Known rows, with every step that occurs:
W-H-N-Z: [ 3.48 -2.17 -1.82 -3.00  0.69  1.54  1.85  1.23 -0.76 -1.91 -1.49  2.25
  0.15 -0.11  1.68 -1.96 -2.71 -1.08  6.98 -3.76  1.41  2.12 -1.94 -3.17
 -5.13]
A-H-G: [ 3.84  2.12 -2.83 -1.37  1.01  2.37 -2.39  0.61 -1.70 -1.19 -0.58  1.59
  1.85  1.62  1.67 -4.18 -3.58  1.45  4.17 -2.77  1.60  1.56 -1.38  0.45
 -2.00]
W-F: [ 2.20  0.90 -2.56 -2.21 -0.74  3.60  1.36 -2.06  0.95 -2.23 -1.61  1.29
  1.18 -1.25  2.34 -4.56 -3.44 -1.12  4.57 -3.71  0.28  2.28  0.89 -0.86
 -5.29]
V-H-N: [-0.21 -1.60 -4.85 -3.07  1.31  1.68 -0.43 -2.39 -1.66 -1.84 -1.12  3.39
  0.59  1.49  1.35 -3.11 -3.29 -1.13  7.43 -1.04  1.76  2.58 -2.09  0.08
 -2.30]
F-W-H: [-1.09  2.15 -1.39 -4.07 -0.36  1.71 -0.23  0.18 -2.19 -1.47 -4.17  0.04
  0.64 -0.98  0.24 -3.63 -2.38 -2.91  5.07 -2.97  0.27  2.07 -0.30 -1.32
 -1.40]
A-Z-N-H-G: [ 5.37 -0.90 -0.93 -0.92  1.22  1.65 -0.35  1.93 -1.53 -2.06  0.11  1.34
  0.35  2.11  0.06 -3.93 -3.01  1.73  3.16 -4.01  1.93  1.09 -0.05 -0.27
 -3.73]
G-P: [ 0.27  1.77 -3.11 -0.73  0.55  3.33  2.46 -2.56  1.80 -2.56  0.53  1.26
  0.60  0.29  4.34 -2.67 -1.65 -0.72  5.08 -1.82  0.66  0.16 -1.11 -0.85
 -2.12]
F-W-H-N-Z: [ 1.06 -0.93 -0.16 -5.14  1.06  0.85  0.67  2.10 -2.77 -0.70 -3.19  1.18
 -0.44 -0.22  1.33 -0.40 -1.73 -1.55  7.29 -3.31  0.47  1.66 -1.38 -2.47
 -3.99]
G-P-V-H-A-Z: [ 2.98 -0.04 -4.48 -0.79  0.79  2.45  3.46 -3.74 -0.49 -0.23  1.25  1.41
  0.02 -0.01  4.75 -0.65  0.20  2.82  0.83 -1.49  0.40  0.31 -1.54 -1.86
 -3.40]
N-H-A: [ 2.41  0.03 -2.09 -0.29  2.26  1.77  0.90  0.08  0.21 -2.31 -0.07  3.77
 -0.82  1.76  2.18 -4.77 -1.42 -0.55  7.36 -4.83 -0.12  1.12 -1.46 -0.54
 -3.25]
V-H: [ 0.55 -0.25 -5.07 -1.69 -0.60  2.79  0.55 -3.42 -0.61 -2.84 -1.13  2.61
  1.65  0.19  1.86 -5.10 -3.67 -1.07  4.65 -1.76  1.99  2.71  0.38  1.41
 -1.51]
Z-N: [-0.26 -0.26 -3.61 -0.87  0.83  3.45  1.63 -2.18 -1.08 -3.65 -1.89  0.09
  1.91  1.78 -0.22 -4.22 -2.88 -1.45  3.79 -2.28  2.10  0.38 -1.45  0.83
 -2.61]
Z-A: [ 0.83  0.96 -2.09 -1.02  1.45  4.53  2.85 -3.05  0.47 -3.61 -1.04  0.37
  2.14  0.85  1.24 -3.17 -1.95 -0.31  3.65 -5.58  1.08 -0.59 -0.14  0.56
 -2.61]
F-W-H-G-P-V: [ 0.90  2.07 -1.42 -2.64  0.59  0.77 -2.86  1.44 -2.12  0.80 -1.94 -1.10
 -0.19 -0.95  1.77  0.39 -0.81 -0.65  6.15  0.12 -0.19  1.26 -0.75 -3.78
 -2.05]
Z-N-H-V-P: [ 0.64 -1.41 -2.54  0.36  1.28  0.37  2.51 -2.18  1.84 -3.26 -1.89  1.27
  1.53  0.49  0.75 -4.80 -3.42 -0.01  6.36 -1.30  2.78 -0.42  0.19 -1.25
 -3.40]
G-P-V: [ 1.96  0.54 -4.10  0.29  0.01  3.23  2.37 -3.54  1.15 -1.76  0.65 -0.76
  0.91 -0.50  3.81 -1.67 -0.54  0.14  4.00  0.36  1.02  0.38 -2.12 -1.90
 -2.06]
G-P-V-H-L: [ 2.18  0.12 -6.88  0.57  0.68  0.59  0.51 -3.45 -0.73 -0.36  0.80  1.69
 -0.59 -0.61  3.43 -1.35 -1.51  0.25  6.44  0.78  0.82  0.66 -0.12 -2.28
 -1.87]
P-V-H-A: [ 1.27 -1.40 -5.96 -0.58  0.92  2.32  0.94 -3.66 -2.01 -1.21 -0.64  2.35
  0.79  0.87  1.79 -2.62 -1.14  0.19  4.42 -1.48  0.75  2.22 -1.87 -0.04
 -2.56]
V-H-G-P: [ 1.11  1.05 -4.42 -1.43  0.60  1.85 -1.93 -1.23  0.08 -1.42  0.61  3.39
  0.19  1.14  3.85 -2.29 -2.96 -0.10  6.84 -0.70  0.94  1.57  1.00 -0.04
 -2.44]
P-V: [ 2.60 -0.86 -4.31  0.11 -0.45  3.17  1.57 -3.18 -0.40 -2.24 -0.84 -0.23
  1.81 -0.06  1.86 -2.94 -2.04 -0.30  3.41 -0.94  1.25  1.91 -2.36 -0.49
 -1.60]
H-V: [ 1.30 -0.89 -3.85 -0.43  1.01  1.94  2.20 -1.93  1.30 -2.12 -1.49  1.91
  1.37  1.16  2.59 -1.70 -2.96 -0.69  6.01 -2.28  0.66 -0.18 -1.90  0.64
 -2.30]
G-P-V-H-A: [ 0.83 -0.12 -5.40 -0.29  1.57  2.18  1.60 -3.86 -0.11 -0.80  0.84  1.83
 -0.08  0.54  3.89 -1.41  0.17  0.57  4.77 -0.24  0.36  0.65 -1.44 -1.82
 -2.69]
F-W-H-A-Z: [ 0.26  2.19 -0.17 -4.43  1.10  1.99  2.17  1.07 -3.21 -0.18 -2.80  1.36
 -0.52 -0.17  1.79 -1.66 -0.73 -0.30  2.00 -6.07 -1.14  0.78 -1.48 -1.57
 -3.08]
W-H-V-P: [-0.12  0.31 -3.36 -1.49 -0.51  1.04  2.62 -2.28  2.18 -2.06 -2.54  1.60
  2.03 -1.90  1.70 -3.91 -4.36 -1.19  5.73 -2.15  1.15  1.05 -0.03 -2.39
 -3.18]

Rows:
[ 2.09 -0.81 -2.40 -0.30  0.96  1.88  0.27 -0.61 -0.22 -3.92 -1.30  0.71
  1.10  1.24 -0.53 -6.04 -2.57 -1.21  5.58 -2.54  2.41  1.11 -0.76 -0.25
 -2.86] => Z-N-H
[ 1.61  0.02 -5.60 -0.44 -0.62  2.20  1.15 -4.51  0.57 -1.71  0.33  0.33
  1.09 -0.92  3.35 -2.91 -1.22  0.33  4.03  1.72  2.02  1.69 -0.57 -1.41
 -1.54] => G-P-V-H
[-0.56 -0.24 -3.64 -0.27  0.20  2.00  3.78 -3.82  2.15 -2.17 -1.67  2.42
  1.85 -0.23  3.58 -2.83 -3.83  0.18  5.24 -1.80  1.36  0.07 -0.55 -0.09
 -2.45] => H-V-P
[ 2.90 -1.30 -1.35 -0.21  0.77  0.78  4.59 -2.13  1.61 -2.58 -1.18  0.62
  1.34 -0.13  1.52 -4.28 -3.21  2.41  2.00 -2.34  2.86 -0.73  0.30 -1.28
 -3.85] => A-Z-N-H-V-P
[ 3.93 -0.38 -1.08 -0.49  1.05  4.61  4.88 -1.87  0.60 -4.11 -0.29  0.88
  2.02  0.56  2.74 -2.19 -1.80  0.77  2.91 -6.30  1.44 -0.63  1.13  0.50
 -4.30] => N-Z-A
[ 1.51 -3.08 -5.94 -1.83  0.66  1.32 -0.19 -3.31 -2.15 -0.91 -0.80  1.41
  1.05  0.64  0.75 -2.00 -2.19 -0.12  6.52  1.02  2.10  2.78 -3.09 -0.84
 -1.98] => P-V-H-N
[ 4.92  1.94 -3.31 -0.19  1.18  2.14 -1.82 -0.48 -0.55  0.01  0.77 -0.76
  1.47  0.54  3.14 -1.82 -1.35  3.01  3.48  0.50  1.55  0.67 -2.22 -2.23
 -2.33] => A-H-G-P-V
[ 2.29  0.36 -2.31 -1.33  1.53  3.80  4.19 -1.31 -1.00 -1.37  0.11  3.04
 -0.02  1.44  3.76 -2.11 -1.31  1.34  1.47 -5.98 -0.63  0.18 -2.29  0.48
 -3.51] => H-A-Z
[ 4.16 -0.85 -2.47  0.67  1.94  0.85 -2.02  0.49 -0.20 -1.33  0.87 -0.82
  0.20  1.52  0.62 -2.04 -0.91  0.85  6.55  0.50  1.94  0.34 -1.19 -2.71
 -3.21] => Z-N-H-G-P-V
[ 6.37  2.48  0.31 -0.72  2.62  3.38  1.42  0.83  0.46 -1.86  1.23  0.21
  1.62  1.29  4.15 -1.04 -1.06  3.94  2.87 -4.45  1.84 -1.99  1.24 -1.54
 -4.90] => N-Z-A-H-G-P
[ 3.09  0.24 -3.63  0.49  0.82  2.41 -0.53 -0.95  0.02 -0.67  1.23  0.59
  0.44  0.98  3.74 -0.05 -1.36  1.09  5.61  0.05  0.29  0.45 -1.68 -1.76
 -2.49] => H-G-P-V
[ 3.81  1.09 -1.40 -0.14  1.71  1.23 -1.80  1.38  1.73 -1.58  1.64  2.94
 -0.99  1.23  3.83 -3.03 -2.14  0.31  8.41 -2.01  0.70  0.97  0.20 -1.86
 -2.85] => N-H-G-P
[ 2.77 -2.80 -2.32 -2.95  2.37  2.74  2.86 -1.95 -1.03 -2.71 -0.50  2.41
  1.13  1.26  2.03 -1.21 -2.08  0.87  5.83 -4.28  2.41  0.40  0.59  0.03
 -4.85] => V-H-N-Z-A
[-0.09 -0.18 -5.09 -1.37  1.36  2.66  1.00 -2.82 -1.51 -2.07 -0.72  4.18
  0.58  1.61  2.40 -3.71 -2.19 -0.83  5.46 -3.68  0.32  1.71 -0.60  0.96
 -2.76] => V-H-A
[ 3.74 -1.72 -0.39 -3.30  2.24  2.63  2.80  0.44 -0.65 -2.65 -1.61  0.93
  1.32  0.23  0.10 -0.92 -1.80 -0.18  6.16 -6.38  1.45  0.10 -0.49 -2.73
 -5.82] => W-H-N-Z-A
[ 3.87 -1.45 -4.78 -1.14  0.37  2.47  2.90 -3.74 -2.23 -0.71  0.04  2.12
  0.42  0.13  2.67 -2.36 -0.92  2.37  0.41 -2.67  0.63  1.69 -1.74  0.07
 -2.92] => P-V-H-A-Z
[ 2.00  0.98 -1.33 -2.92  3.40  3.20  1.09 -1.61 -1.17 -1.97 -1.12 -0.35
  2.31  1.98  0.28 -2.73 -1.51  1.55  4.30 -4.02  2.29 -0.74 -3.09 -0.70
 -3.10] => Z-A-H-N
[-0.83  1.76 -0.06 -4.81  2.00  2.08  2.16  1.16 -4.46 -0.73 -3.62 -0.24
  0.38  0.88 -0.34 -1.64 -0.67 -0.41  0.88 -5.31 -0.19 -0.40 -1.47 -1.32
 -3.87] => F-W-H-A-Z-N
[ 4.02 -3.08 -4.44 -1.43  1.22  1.31  2.13 -2.47 -0.05 -0.81  1.09  1.59
 -0.23 -0.15  4.44  0.26 -0.67  1.57  6.07  1.49  2.25  1.30 -1.68 -2.61
 -3.94] => G-P-V-H-N-Z
[ 4.33 -0.64 -1.23 -0.94  0.29  2.23  2.62 -0.60 -0.44 -3.33 -0.53  0.22
  1.05  0.61  0.40 -5.47 -2.10  1.04  1.54 -3.70  2.50  0.91 -0.54 -0.10
 -3.05] => A-Z-N-H
[ 2.44 -1.89 -4.90 -1.17  1.14  2.59  2.92 -3.22 -3.44 -1.31 -0.79  0.60
  1.40  1.46  0.22 -2.23 -0.72  2.32 -0.67 -1.87  1.68  0.55 -1.89 -0.13
 -3.65] => P-V-H-A-Z-N
[ 1.29 -0.08 -2.43 -1.53  2.35  3.88  4.29 -1.21 -2.33 -2.05 -0.72  1.41
  0.75  2.52  1.24 -2.33 -1.26  1.19  0.60 -5.48  0.33 -0.95 -2.40  0.58
 -4.12] => H-A-Z-N
[ 5.03 -1.05 -1.72 -2.36  1.71  2.23  1.79  0.43 -1.35 -1.32 -0.38  1.54
  1.21  1.22  2.91 -2.78 -2.26  2.13  4.64 -2.56  2.44  1.14 -2.91 -1.07
 -3.99] => A-H-N-Z
[ 3.04 -2.32 -0.55 -1.96  3.02  3.71  4.07 -1.07 -0.46 -2.77 -0.43  1.58
  0.98  1.87  2.34  0.07 -1.24  0.90  5.80 -5.67  1.53 -0.92 -1.13 -0.50
 -5.06] => H-N-Z-A
[ 4.40 -4.49 -4.72 -1.65  0.32  1.38  1.42 -2.22 -1.76 -1.10 -0.38  1.90
  0.45  0.26  2.28 -1.07 -2.02  1.20  5.59  0.43  2.47  2.64 -1.90 -1.06
 -3.80] => P-V-H-N-Z
[ 4.81 -2.12 -1.45 -0.56  1.50  0.78  3.05 -0.09  0.72 -2.51 -0.97  0.34
  0.88  1.24  0.91 -3.48 -2.16  1.59  2.85 -2.98  2.27 -0.74 -1.26 -0.42
 -3.76] => A-Z-N-H-V
